Every row comes from one small tree of marks. The marks that hang from a mark follow it in brackets, in alphabetical order. Every link used is in the known rows. Which tree was each row made from?
Known rows:
lirer{suvef}: [  0.2  41.0 -10.9   8.3  19.3  18.5   8.4  39.6  17.7 -18.7 -17.8  -2.7
  38.1  20.5   8.6 -30.1  24.9 -10.8   5.6  15.6  10.5 -16.5 -31.3]
gedumu{bulef fenin kufuv{lefegon}}: [ 76.9  -7.1  -8.0 -16.4  -6.9  21.7 -23.9 -17.2 -16.4 -78.3  -2.8 -18.8
  -1.9   9.8  -7.9  53.5  -5.1  -7.7  21.3 -20.4 -46.1 -34.7  -1.2]
bulef{gedumu{fenin}}: [ 12.6  22.6  -1.6 -36.3  13.6  13.9  25.3  34.2  -4.4 -24.4   2.6 -36.8
  38.1  19.4  14.3  16.8   9.7 -15.8 -26.3   1.8  -2.4  -8.3 -23.8]
suvef{kufuv{fenin gedumu{bulef{lefegon}}} lirer}: [-27.9 -29.3 -17.0  -7.6  17.1  -4.5  21.0   1.4   0.1  12.0  25.8  28.2
 -57.0 -29.8 -14.3  -5.4 -56.1   3.6  23.8  43.9  -4.7  -4.8  40.5]
bulef{lefegon{kufuv{fenin gedumu suvef{lirer}}}}: [-13.6  23.4 -28.1 -24.4 -20.7 -23.4  13.1  -7.6  24.6   6.8  22.9  40.4
 -36.0  13.7  -8.3 -15.5 -18.4   1.3  19.5  23.3  18.5  24.8  32.8]
lirer{suvef{fenin{kufuv{gedumu{bulef}}}}}: [-28.4  -9.8  22.4  49.1   7.6  12.9  -8.5 -15.0  -3.7 -14.3 -26.3  27.8
  16.2   5.9   8.0  -7.0  -4.1   1.9   5.9   7.4  -9.1  -4.5   8.2]
fenin{gedumu{bulef} suvef{lirer}}: [ 25.9   3.4   1.3  -1.5  15.0  -8.5  -4.6   1.5 -30.6  45.5 -14.8 -13.2
  28.2 -47.3  -4.3  -6.7  11.6 -14.7 -25.7 -18.0  18.8  -0.7 -41.2]
fenin{kufuv}: [-18.8   1.6  15.2  23.7  -0.7  -6.1  30.5  11.2   7.2  10.7 -11.3 -17.0
  39.9  24.5   3.4 -25.3  17.9   7.7 -10.8  -0.2  31.5   9.7 -29.0]
pevavim{fenin}: [ -4.1  11.8  -2.2  -1.4  15.2   1.3 -14.0  48.0  26.8  -5.6  -8.6 -32.3
  12.1  27.9  21.0 -29.3  36.5   3.6 -18.1 -18.1   4.0 -12.7 -40.2]
suvef{fenin lirer}: [-42.5 -13.7   0.0   2.8  25.4   3.8  13.9   8.9  -5.4   2.4   9.3 -21.7
 -16.2 -33.5  39.2 -19.9  34.8   0.7  -4.9  38.9   6.9  19.5  11.9]
kufuv{fenin{suvef{lirer}} gedumu{bulef} lefegon}: [ 17.1  -8.1 -33.0  10.1   1.2  31.3 -27.3  -6.9 -37.9  20.0   3.8  39.5
 -16.1  -7.2 -26.6  -0.2 -38.6   6.6  20.1 -29.2  11.0   7.3  12.2]
lirer{suvef{fenin kufuv{gedumu{bulef} lefegon}}}: [-28.8 -23.8   3.2  53.2  13.6  51.1 -19.3   2.0  10.1 -35.8 -12.2  33.6
 -25.2 -15.7  -2.0  -0.6 -13.7 -11.3  17.9  18.0 -47.6 -16.3  42.0]
suvef{fenin{kufuv}}: [-37.7 -15.1  27.4  31.2   6.0   5.6  17.8  -6.8   2.9   0.4  -5.6 -27.1
  21.7  -1.4  21.7 -17.3  36.1  14.7 -19.7  10.6  15.4  11.0  -9.8]
kufuv{fenin suvef}: [ -8.7  11.2 -37.5 -26.9   2.1 -14.2 -13.8  20.3  -3.2  17.6  34.1  -6.2
   5.4  45.9  -1.7 -27.6   0.3  24.9  27.6 -11.0  29.5  -4.2 -13.1]
gedumu{fenin{kufuv{suvef{lirer}}}}: [-13.8  -8.1  19.5  -4.9   8.0 -11.6  15.0  10.5 -16.7  12.7  -7.0 -24.4
  17.4  31.7   5.6  18.5   2.9   9.7   6.5 -12.8  11.2  11.0  10.8]
suvef{fenin kufuv{gedumu{bulef}}}: [-39.2 -46.8   8.0  35.3  15.9  25.2  -0.4  -5.2  -6.6 -21.6  15.9  -4.9
 -39.4 -26.1  20.4  -9.6 -15.2  -1.9  -9.4  22.1 -31.2  -2.7  26.6]
kufuv{gedumu{fenin} suvef}: [ -3.8   8.3  -1.1 -16.5   5.0  24.5 -19.9  23.7 -17.5  -4.3  19.5   2.0
  -5.6  62.9  21.8   5.1 -11.9 -10.2   5.5 -32.6   4.8   2.2   4.0]
suvef{fenin{gedumu{bulef{lefegon}} kufuv} lirer}: [-27.0 -31.3  44.9   9.6  -1.0 -29.0   9.1 -43.3 -10.2  35.1 -13.4  15.3
  -5.4 -55.2   6.3   5.5  14.4   2.8 -10.1  23.3   9.3  16.4   9.6]
fenin{kufuv{gedumu{bulef{lefegon}} suvef{lirer}}}: [-35.8 -24.0  24.1   8.8 -37.0 -22.6   9.4 -25.4  -8.1  27.4  -6.2  52.8
 -14.2  21.6 -11.1   3.3 -49.3   8.9  14.6   0.5  18.8  32.0  25.5]
fenin{gedumu{bulef} suvef}: [ 41.0  16.8   7.7   1.5   6.7   2.7 -13.8   4.0 -27.8  29.8 -14.5 -21.1
  48.6 -27.5  -7.6 -10.4  21.6 -11.0 -37.2 -39.6  20.7 -14.6 -64.2]
bulef{gedumu{kufuv{suvef}}}: [  1.3  14.6 -25.8 -36.3 -28.5  -6.0  19.8   7.7  27.4 -22.4  28.3  -8.9
   9.9  43.2  11.8  13.1 -24.3  -9.1   3.5  22.3  -9.7   4.1  -0.7]
bulef{gedumu{fenin{kufuv{suvef{lirer}}}} lefegon}: [-21.6  12.3  35.4 -42.8 -26.2 -12.0  48.4   6.3   9.6   6.9  -8.3   0.9
  21.4  20.1 -12.4  39.5 -18.9  -1.3 -16.8  16.1   7.3  17.4  13.2]
lirer{suvef{fenin kufuv{gedumu{bulef}}}}: [-36.1 -18.9   3.4  44.9  24.7  31.4  -1.9   8.0   8.5 -29.7  -7.8  12.2
 -17.8 -17.7  10.6 -11.4 -16.6  -8.3   7.6  30.6 -37.7 -19.1  26.5]

Write each row's tree:
[-27.7  -9.0 -22.6   6.4  -6.8 -29.4   4.6  -8.6  16.6  -8.0   6.5  -9.3
 -23.4 -19.4  22.4 -19.1  27.5   6.3   6.6  27.1  -6.6  34.9  39.8]	lefegon{kufuv{suvef{fenin lirer}}}
[ 42.5  -3.2   6.9 -52.3 -23.4 -20.3  -0.1 -23.1  -9.7 -52.6   8.6  -6.5
 -29.4   0.9  -8.0  64.8 -30.2  -0.8  21.0   7.9 -36.7 -18.5  19.1]	gedumu{bulef{lefegon} fenin kufuv{suvef{lirer}}}
[ 32.9   8.7 -42.1 -18.1  -5.6 -52.1 -31.3 -24.3   0.2  13.2  17.2   9.7
   4.2   2.5 -15.1 -18.7   4.3  15.3  27.2 -19.1   7.7  -2.3   0.0]	lefegon{kufuv{fenin{gedumu{bulef}} suvef}}
[ -4.9  31.9  -3.4 -11.9 -40.1  -7.6  13.6  -1.1  31.6 -15.7   7.8  29.8
 -13.5  24.8   0.4 -17.3   1.1 -12.5  -7.9   7.8  12.7  22.5   7.3]	bulef{lefegon{kufuv{gedumu suvef}}}
[ 21.4  21.8 -13.3  10.4  15.6  11.1  19.4  14.6  -7.9 -13.1  -9.8 -18.9
   1.8 -10.4   9.2   3.6  10.4 -19.8 -28.2 -12.0  -1.2  19.4   6.5]	lefegon{kufuv{gedumu{fenin{suvef{lirer}}}}}
[ 28.9  10.4  23.3 -21.3  -0.9  21.0  -6.3   0.5 -24.7 -36.7  -1.6  12.2
  -5.3  13.6   2.0  23.0 -14.1 -15.3 -12.9 -16.9  -3.7 -16.5 -17.3]	kufuv{gedumu{bulef{lefegon} fenin}}
[ 44.8  20.1  -3.8 -16.8  20.7  21.6  27.6  15.4 -14.5 -30.9   0.9 -66.9
  12.6  -9.5   5.9  39.3   8.5 -12.5 -23.6  -3.1 -14.8 -15.7 -15.9]	gedumu{fenin{suvef{lirer}} kufuv}
[ 24.9   6.8 -47.6 -23.1 -20.3   9.5 -23.5  -7.7  17.0 -20.0  37.8   6.9
 -18.3  50.4 -11.5   9.3 -13.5  13.3  50.8  -6.7  -6.1  -9.0  13.6]	gedumu{kufuv{fenin lefegon suvef}}
[-14.6  -8.6  -8.1  29.8  13.1  40.8  33.8  34.5   3.4  16.3  -7.9 -26.1
  -0.8 -38.3 -16.7  -8.0   7.2  -4.8 -22.8  11.5  -4.5  10.0   8.4]	fenin{suvef{kufuv{lefegon} lirer}}
[ 70.1  14.9  16.6 -42.9 -14.2   0.9   8.0 -17.7  -6.8 -77.3   1.3 -27.6
   0.8  -0.2  -8.6  56.0  -6.8  -5.7  -3.5   3.8 -31.1 -40.6 -21.1]	gedumu{bulef{lefegon} fenin kufuv}
[ 37.3   7.5   6.4 -34.8 -16.3 -34.4   2.6 -14.5  -9.8 -41.5 -14.0  -0.4
  -9.4 -21.4 -14.1  36.4  -0.4   2.2   1.7   1.9 -22.9  -1.3  14.6]	gedumu{bulef{lefegon{kufuv{suvef{lirer}}}} fenin}
[ 47.5  16.1   9.1 -21.8 -12.5 -10.6  14.0 -24.8  -6.0  13.3  -4.8  -5.3
   5.0 -51.9 -16.7  28.2  -6.0 -20.2 -28.1   5.6   0.5 -11.1 -29.8]	fenin{gedumu{bulef{lefegon} kufuv} suvef{lirer}}
[-19.1   5.1  26.4  45.8  12.0  22.9 -14.3 -12.2  17.1  14.0 -30.0  19.0
  31.1  -0.8   2.4 -11.3  40.8  -8.3   6.5   0.6  -1.4  -3.3  -0.3]	lirer{suvef{fenin{gedumu kufuv{lefegon}}}}
[-46.4 -35.1  18.9  37.5   2.0  11.4  11.2 -15.6   0.4  11.7 -11.4   3.9
  -9.1 -22.3  13.2  -7.3  26.7  10.6   5.6  23.9   3.7  34.2  35.5]	suvef{fenin{kufuv{lefegon}} lirer}
[-26.7 -61.1   6.1  26.6  25.4  11.8 -13.2 -21.8  -3.4  15.9   3.2   8.2
 -45.6 -75.5   3.8   3.0   7.4  -9.7  12.2  28.0 -37.2   5.5  47.3]	suvef{fenin{gedumu{bulef}} kufuv{lefegon} lirer}
[-35.4   9.4  20.9  41.1  15.6  12.8  12.6   5.7  14.1  -9.6 -28.2  -4.9
  33.3   4.6  12.7 -17.7  30.0   6.4  -4.8  19.7   4.7  -3.7  -7.8]	lirer{suvef{fenin{kufuv}}}
[ 19.7  -2.6  45.6 -18.9 -28.8 -19.4   3.3 -18.6 -18.0 -22.3 -19.2  -1.7
  24.0  20.8 -25.7  42.2 -10.4  17.4  -5.8 -27.1  -1.8 -10.1 -12.1]	gedumu{bulef{lefegon} fenin{kufuv{suvef}}}
[  6.1  36.6 -21.4  -6.8  -9.7  -2.1  32.3  -1.4  13.4   6.4   4.4  14.3
 -12.7 -21.0 -16.5 -13.5  -4.0  -2.8 -20.4  17.0  26.1  16.8   2.2]	bulef{lefegon{kufuv{fenin{suvef{lirer}} gedumu}}}
[-18.3  -5.0  22.4  15.1  -1.7 -27.1 -29.2  15.2  26.6  55.7 -13.6  -8.4
  23.5  47.0   5.0 -18.5  20.3  10.8 -10.2 -44.0  15.5   3.5 -24.8]	pevavim{fenin{gedumu kufuv{suvef}}}
[-14.2 -29.1  -7.3  23.3  12.9  17.0  10.4  13.2  -0.7 -14.1  10.9   2.5
 -20.2  -3.1   4.2 -18.4 -30.6 -11.3   0.0  10.7 -15.0 -10.6   7.4]	suvef{kufuv{gedumu{bulef}}}
[  7.0 -14.6  29.5  29.8   9.6 -28.2 -16.5   1.1  -5.3  62.8 -40.7 -17.5
  30.3 -22.3 -14.3   0.5   7.2  10.1 -35.5 -42.8   7.9   0.5 -34.1]	pevavim{fenin{gedumu{bulef} kufuv suvef{lirer}}}
[-24.7  -4.0   5.2  -7.7   1.9  -0.3 -26.6   0.1  -0.7  26.2  19.1 -10.6
  -0.6  10.9  31.2 -18.1  36.4  -0.9  -2.7  -7.4  10.8   8.8  -7.4]	kufuv{suvef{fenin{gedumu}}}
[-18.1 -20.5  -5.9  29.0  17.9  24.0  27.0  20.6 -17.7  17.8  -1.5 -11.2
 -15.4 -39.0  -6.7  -5.7 -35.5  -8.7 -26.6   9.0  -6.2   6.8   7.0]	fenin{suvef{kufuv{gedumu{bulef}} lirer}}
[-35.7 -24.0  26.9  10.6 -27.8 -25.8 -18.3  -3.7  17.1  27.6 -20.0  37.8
 -23.8  32.2  -4.7   4.3 -38.4  15.2   2.6 -21.1  -0.3  19.7  19.4]	pevavim{fenin{kufuv{gedumu{bulef{lefegon}} suvef{lirer}}}}
[ 38.1   0.1 -25.3  -3.8  13.1   6.9 -30.7  -9.9 -31.9  45.6   0.6  14.1
   9.6 -34.2 -31.7  -2.1   0.3   6.7  10.7 -32.7  18.0  -5.2 -14.3]	kufuv{fenin{gedumu{bulef} suvef{lirer}} lefegon}
[  1.2  13.9 -27.8 -31.1   8.4 -21.8 -29.1   9.6  -4.6  48.2  35.4   1.3
  10.5  37.4   2.0 -29.5   6.2  11.9  24.5 -21.8  35.3  -8.5 -20.1]	kufuv{fenin{gedumu} suvef}
[ 28.8  16.9 -20.1 -31.3 -32.4 -42.8  -5.7 -20.9   8.2 -26.8   6.0  18.8
  -1.3  -7.1 -27.6  -3.8  -5.2  20.9  15.1   2.9   3.7  -5.4  -4.8]	gedumu{bulef{lefegon{kufuv{fenin suvef}}}}
[ 44.8  20.8   0.3   8.7   0.0  25.8 -32.9  15.8  28.6  12.9 -12.3 -29.2
  15.2   9.1  -3.4   4.6  32.6 -14.6 -30.9 -47.0 -11.9 -20.7 -42.7]	pevavim{fenin{gedumu{kufuv{lefegon}} suvef}}
[ -5.2   8.2 -54.5 -16.9   0.7 -46.6   5.0   1.5  12.4   8.1  21.4  -0.6
 -16.0   4.2  -4.6 -26.0   2.2  18.6  33.0  16.8  15.4  21.0  28.4]	lefegon{kufuv{fenin suvef{lirer}}}
[ 19.8  22.1  18.0  -2.2  -1.2   4.6 -12.1 -26.9  16.5 -32.9 -13.7  14.4
   3.5 -28.3   5.3  14.4  18.7 -18.1   3.0  28.6 -25.4 -32.7 -11.9]	lirer{suvef{fenin{gedumu{bulef{lefegon} kufuv}}}}
[-22.0   7.4 -38.1 -17.5   0.4   6.7 -23.3  15.1  -6.5  23.9  44.1  25.9
 -17.2  63.4   8.0 -27.9 -29.6  12.3  32.0 -17.3  30.9   5.6   6.0]	kufuv{fenin gedumu suvef}
